What can hang from each mark:
N: J X
U: J L X
M: J L
C: L X Y
X: C N
J: C M N
L: C

Known rows, with every way that one mark hangs from another:
{X {C Y} {N {J {M L}}}}: [-4.985, -0.887, -0.407, -0.272, 0.264, 3.483, 2.370, 2.984, 1.584, 0.193, 1.125, 1.658, -0.047, -2.621, 3.077, -4.602, 2.036, -2.172, 1.327, 1.379, 1.644]
{U J L}: [-1.420, -0.042, 0.847, -1.693, 2.625, 1.144, 1.160, 2.054, -1.035, -1.872, 0.264, 2.556, 2.046, 0.055, 1.962, -2.668, 0.161, -1.207, 0.011, 1.403, -0.426]
{U {J C}}: [-0.599, -1.623, -0.360, -1.378, 3.644, -0.603, 1.473, 2.823, 0.637, -2.342, -0.062, 2.044, 0.619, -0.638, 3.033, -2.972, -0.159, -1.466, -0.495, 0.752, 0.514]
{L {C X}}: [-3.208, 2.069, -0.737, 0.466, -2.079, -1.953, 2.543, -1.165, -1.362, 0.227, -0.314, 0.994, -1.225, -1.076, 2.433, -1.273, -0.455, -1.520, 0.268, -0.104, -0.299]
{U {J M N} {L {C Y}} X}: [-1.303, 0.177, 1.289, -4.229, 2.077, 4.411, 3.451, 1.550, -0.458, -2.657, 0.602, 2.570, 0.912, 1.117, 3.401, -0.372, 1.145, -1.472, 0.426, -1.527, -3.445]
{L {C {X {N {J M}}} Y}}: [-6.580, 0.965, -1.455, 0.103, -1.850, 1.693, 3.125, 1.425, 0.918, 1.309, -0.265, 1.787, -2.058, -2.563, 5.259, -2.802, 2.582, -2.861, 0.912, -0.056, 1.033]
{C L {X N} Y}: [-5.921, -0.132, -3.804, 2.079, -3.644, 0.238, 4.367, 0.519, -3.791, 0.891, -0.253, 0.495, 0.513, -2.493, 2.536, -2.713, 1.972, -2.370, 0.678, -0.210, 1.330]
{M J}: [-0.445, 0.336, 1.323, 0.839, 1.384, 0.249, -0.254, 2.500, 0.321, -0.706, 0.235, 2.142, 0.212, -2.315, -0.618, -2.432, -0.871, -0.781, 0.888, 2.501, 0.715]
{M {J N}}: [-0.809, -0.082, 1.941, -0.997, 2.711, 0.593, -0.436, 2.951, 2.411, -0.735, -0.161, 2.279, 1.005, -2.797, -1.447, -1.532, 0.170, -2.379, -0.369, 1.775, 0.645]
{C L {X {N {J M}}}}: [-6.227, 0.036, -1.568, -0.966, -1.886, -0.017, 2.054, 2.659, 1.438, 1.944, 0.378, -0.277, -0.952, -4.263, 3.248, -5.804, 3.283, -2.510, 0.647, 0.775, 0.962]
{N J}: [-2.401, 0.095, 0.250, -0.962, 1.181, 0.093, 0.533, 2.709, 2.568, -0.507, 0.860, 2.259, 1.013, -1.456, 1.701, -2.143, 0.411, -1.029, -0.221, 1.175, 2.083]
{M {J N} {L C}}: [0.502, 2.125, 3.120, -0.152, 1.243, 1.243, 0.194, 1.963, 1.884, 0.630, 0.162, 1.014, -0.904, -1.876, -2.378, -1.602, 0.115, -2.246, 0.117, 0.920, -1.607]
{J M {N {X {C L Y}}}}: [-3.953, -2.040, -1.692, -3.379, 0.174, 2.717, 4.703, 1.088, 0.174, -0.658, 0.305, 0.827, 0.923, -2.969, 1.481, -1.573, 1.669, -0.501, 1.985, -1.201, 0.101]
{U X}: [-0.571, 0.184, -0.370, -0.966, 0.671, -1.046, 1.475, 1.079, -0.473, -2.538, 1.015, 1.840, 0.871, 0.127, 1.423, -0.825, -1.109, 0.084, -0.850, 0.424, -0.276]
{M {J {C X} N}}: [-0.860, -1.153, 0.011, -1.548, 3.151, -1.318, 1.463, 1.405, 2.794, -0.785, -0.914, 0.823, 0.816, -3.257, 0.821, -2.604, 0.469, -2.800, -0.475, -0.105, -0.432]
{N {J {C L Y} M} X}: [-1.043, -2.367, -2.565, -2.953, 1.762, 2.975, 4.510, 3.250, 2.485, -0.135, 0.679, 0.089, -0.161, -2.387, 3.281, -3.378, 2.270, 1.461, 2.893, -1.878, 0.197]
{X N}: [-3.178, -0.063, -0.789, 0.796, 0.885, -1.275, 0.966, 2.244, -0.201, -0.941, -0.338, 1.815, -0.268, -1.552, 1.879, -2.142, 0.528, -1.858, -0.795, 2.118, 2.259]
{U J L {X C}}: [-3.006, -0.554, 0.180, -2.440, 1.794, 0.064, 2.841, 0.279, -2.434, -4.008, 1.213, 3.318, 3.270, 0.843, 3.719, -1.285, -0.746, -0.753, -0.873, 0.501, -2.202]
{M {J {C L} N}}: [0.917, -1.724, 0.302, -1.155, 2.241, -0.027, 2.036, 2.801, 1.349, -0.731, 0.240, -0.171, 0.727, -2.869, -0.937, -2.608, 0.341, -1.123, 1.106, -0.106, -0.492]
{X {C L} N}: [-5.480, -0.873, -1.870, 1.354, -2.057, -1.654, 3.392, 0.782, -3.059, -0.727, 0.696, 0.761, 0.483, -2.327, 2.293, -2.479, 0.369, -1.583, 0.553, 1.480, 1.732]
{U {X C N}}: [-4.685, -0.699, -1.406, 0.026, 0.165, -2.283, 2.687, 0.450, -1.657, -3.083, 0.720, 2.623, 0.930, -0.760, 3.667, -0.723, -0.504, -1.484, -1.738, 1.190, 0.498]

Rows:
[-1.703, -0.494, -1.787, 2.281, 0.997, 0.977, 2.647, 1.889, -0.419, 0.461, -0.735, 0.619, -0.256, -2.782, 1.390, -4.303, 1.323, -2.580, 0.593, 0.457, -0.382] => {M {J {C {X N} Y}} L}
[-0.452, 1.859, 2.185, -1.471, 0.229, 2.147, 0.574, 2.573, 3.237, 1.255, 1.265, 0.110, -2.368, -1.350, 1.034, -4.179, 0.649, -0.596, 1.683, 0.762, -0.732] => {N {J {M {L C}}}}
[-3.215, -1.473, 0.172, -4.552, 3.357, 0.228, 2.054, 1.367, 3.284, -1.559, -0.371, 1.759, 0.116, -2.906, 1.724, -1.755, 0.875, -1.140, -0.053, 0.456, 0.351] => {J M {N {X C}}}
[-4.245, -1.228, -3.134, -0.169, -1.734, 1.049, 5.340, -0.068, -3.170, -1.020, 0.577, 1.558, 1.569, -1.779, 1.964, -0.500, 0.343, 0.640, 1.847, -0.869, 0.731] => {N {X {C L Y}}}
[-1.343, -0.303, 1.149, -4.353, 3.798, 1.124, 1.598, 2.118, 0.720, -3.247, 0.490, 3.084, 3.408, 0.743, 1.803, -0.737, 0.975, -2.144, -2.248, -0.342, -2.242] => {U {J N} L X}
[-2.691, -2.600, -2.418, -0.626, 0.613, 2.521, 3.934, 3.928, 1.207, -0.003, 0.748, -0.210, -0.636, -2.588, 4.137, -4.475, 2.494, -0.732, 2.513, -0.430, 1.615] => {X {N {J {C L Y} M}}}
[-0.295, 0.448, 1.684, -2.128, 1.716, 2.488, -0.305, 3.718, 4.298, 0.930, 1.325, 0.208, -0.656, -2.189, 0.334, -5.613, 1.175, -0.691, 1.284, 1.558, 0.381] => {N {J {M L}}}
[-1.603, -1.973, -3.343, -1.604, 1.220, 1.575, 4.937, 2.440, 1.228, -0.472, 0.487, 0.947, 1.272, -1.551, 2.938, -1.433, 1.956, 1.084, 1.421, -2.294, 0.789] => {N {J {C L Y}} X}
[-2.529, 1.177, 0.875, -2.483, 1.102, 0.997, 2.299, 1.804, 1.313, -1.284, 0.910, 1.354, -0.968, 0.287, 4.704, -1.930, 1.409, -0.260, 0.350, 0.188, -2.067] => {U {L C} {X {N {J M}}}}
[-5.938, 0.125, -0.774, -1.367, 0.423, -0.191, 0.792, 2.823, 3.232, 1.008, -0.190, 1.271, -0.980, -3.791, 3.946, -5.113, 2.753, -3.058, -0.483, 1.639, 1.557] => {C {X {N {J M}}}}
[-3.744, -0.654, -2.099, -1.047, -0.880, -1.226, 3.894, 0.008, -1.812, -0.873, 0.571, 0.870, 0.950, -2.155, 1.437, -1.413, 0.146, 0.577, 0.887, 0.035, 0.295] => {N {X {C L}}}
[-3.730, 0.063, -3.091, 1.182, -3.817, 0.833, 4.420, -0.276, -3.576, 0.698, 0.403, 0.231, 1.251, -1.946, 1.516, -2.447, 0.651, -0.972, 1.806, -1.003, 0.602] => {C L X Y}
[-2.163, -1.915, -3.283, -1.233, -0.574, 0.351, 5.402, 0.132, -0.790, -0.189, -0.180, -0.611, 1.693, -2.016, 1.997, -1.880, 1.447, -1.901, 0.884, -2.879, 0.144] => {J {C L X Y} N}
[1.252, -2.385, 0.484, -3.850, 4.699, 0.283, 1.542, 2.594, 3.977, -1.738, -0.196, -0.270, -0.596, -1.793, 1.690, -3.314, 0.226, -1.087, 0.845, -0.068, 0.496] => {J C M N}
[0.903, 1.838, 1.791, -0.603, -0.188, 1.331, 1.045, 1.265, 0.571, 0.636, 0.739, -0.718, -2.997, -0.824, 0.239, -4.026, -0.538, -0.041, 2.188, 0.955, -1.363] => {J {M {L C}}}
[-0.829, -1.685, -1.203, -0.923, 1.396, -0.477, 2.753, 2.670, -1.110, -1.358, 0.618, 0.545, 0.680, -1.147, 2.290, -3.597, 0.335, -0.899, 0.632, 0.025, -0.169] => {U {J {C L}}}
[-3.622, 1.530, -1.807, 1.315, -2.948, 0.342, 4.014, -1.461, -2.749, 0.078, -0.240, 1.547, -0.602, -0.644, 3.011, -0.384, -0.267, -1.398, 1.117, -0.955, 0.184] => {L {C X Y}}
[-0.512, -1.257, 0.126, -1.695, 3.679, 0.975, 0.931, 4.444, 4.733, 0.152, 0.505, -0.399, -1.649, -2.322, 2.705, -6.110, 2.075, -1.391, 0.508, 1.099, 0.732] => {X {N {J C {M L}}}}
[-4.461, 0.913, -0.107, -1.144, 0.260, 0.796, 0.514, 3.051, 3.668, 2.018, 0.206, 0.192, -1.232, -3.594, 2.301, -6.645, 3.139, -3.173, -0.381, 1.529, 0.462] => {C {X {N {J {M L}}}}}
[-3.246, -1.107, -2.693, 0.236, 1.373, -3.140, 2.840, 0.691, 0.128, -0.833, -1.057, 0.385, -0.498, -1.969, 4.012, -3.164, 0.738, -2.353, -0.966, 0.296, 1.149] => {J {C {X N}}}
[-5.896, -1.364, -3.035, 2.175, -2.897, 0.560, 4.800, 0.625, -4.458, -0.829, 0.717, 1.365, 1.083, -1.871, 2.823, -1.645, 0.655, -1.469, 1.442, 0.631, 2.130] => {X {C L Y} N}
[-4.069, -0.613, -0.098, -1.523, 0.995, -0.870, 1.936, 1.114, -1.531, -3.549, 1.176, 3.888, 2.147, -0.377, 3.533, -1.240, -0.775, -1.757, -1.769, 1.001, -0.767] => {U J {X C}}
[-3.451, -1.388, -3.220, 2.523, -1.177, 0.240, 4.346, 1.436, -2.642, 0.426, -0.477, 0.182, 0.074, -3.397, 2.294, -3.583, 1.511, -1.934, 1.648, -0.238, 0.081] => {M {J {C L {X N} Y}}}
[-6.664, -1.759, -1.902, 0.005, -2.052, 2.745, 3.971, 2.580, -0.604, 0.139, 1.369, 1.255, 0.269, -3.291, 3.974, -3.874, 2.284, -1.547, 2.361, 0.873, 2.092] => {X {C L Y} {N {J M}}}
[-0.161, -1.391, -0.679, -2.141, 3.639, -1.044, 2.001, 2.414, 0.271, -3.730, 0.631, 2.402, 1.166, 0.386, 3.643, -1.902, -0.632, -0.858, -1.622, -0.159, -1.236] => {U {J C} X}
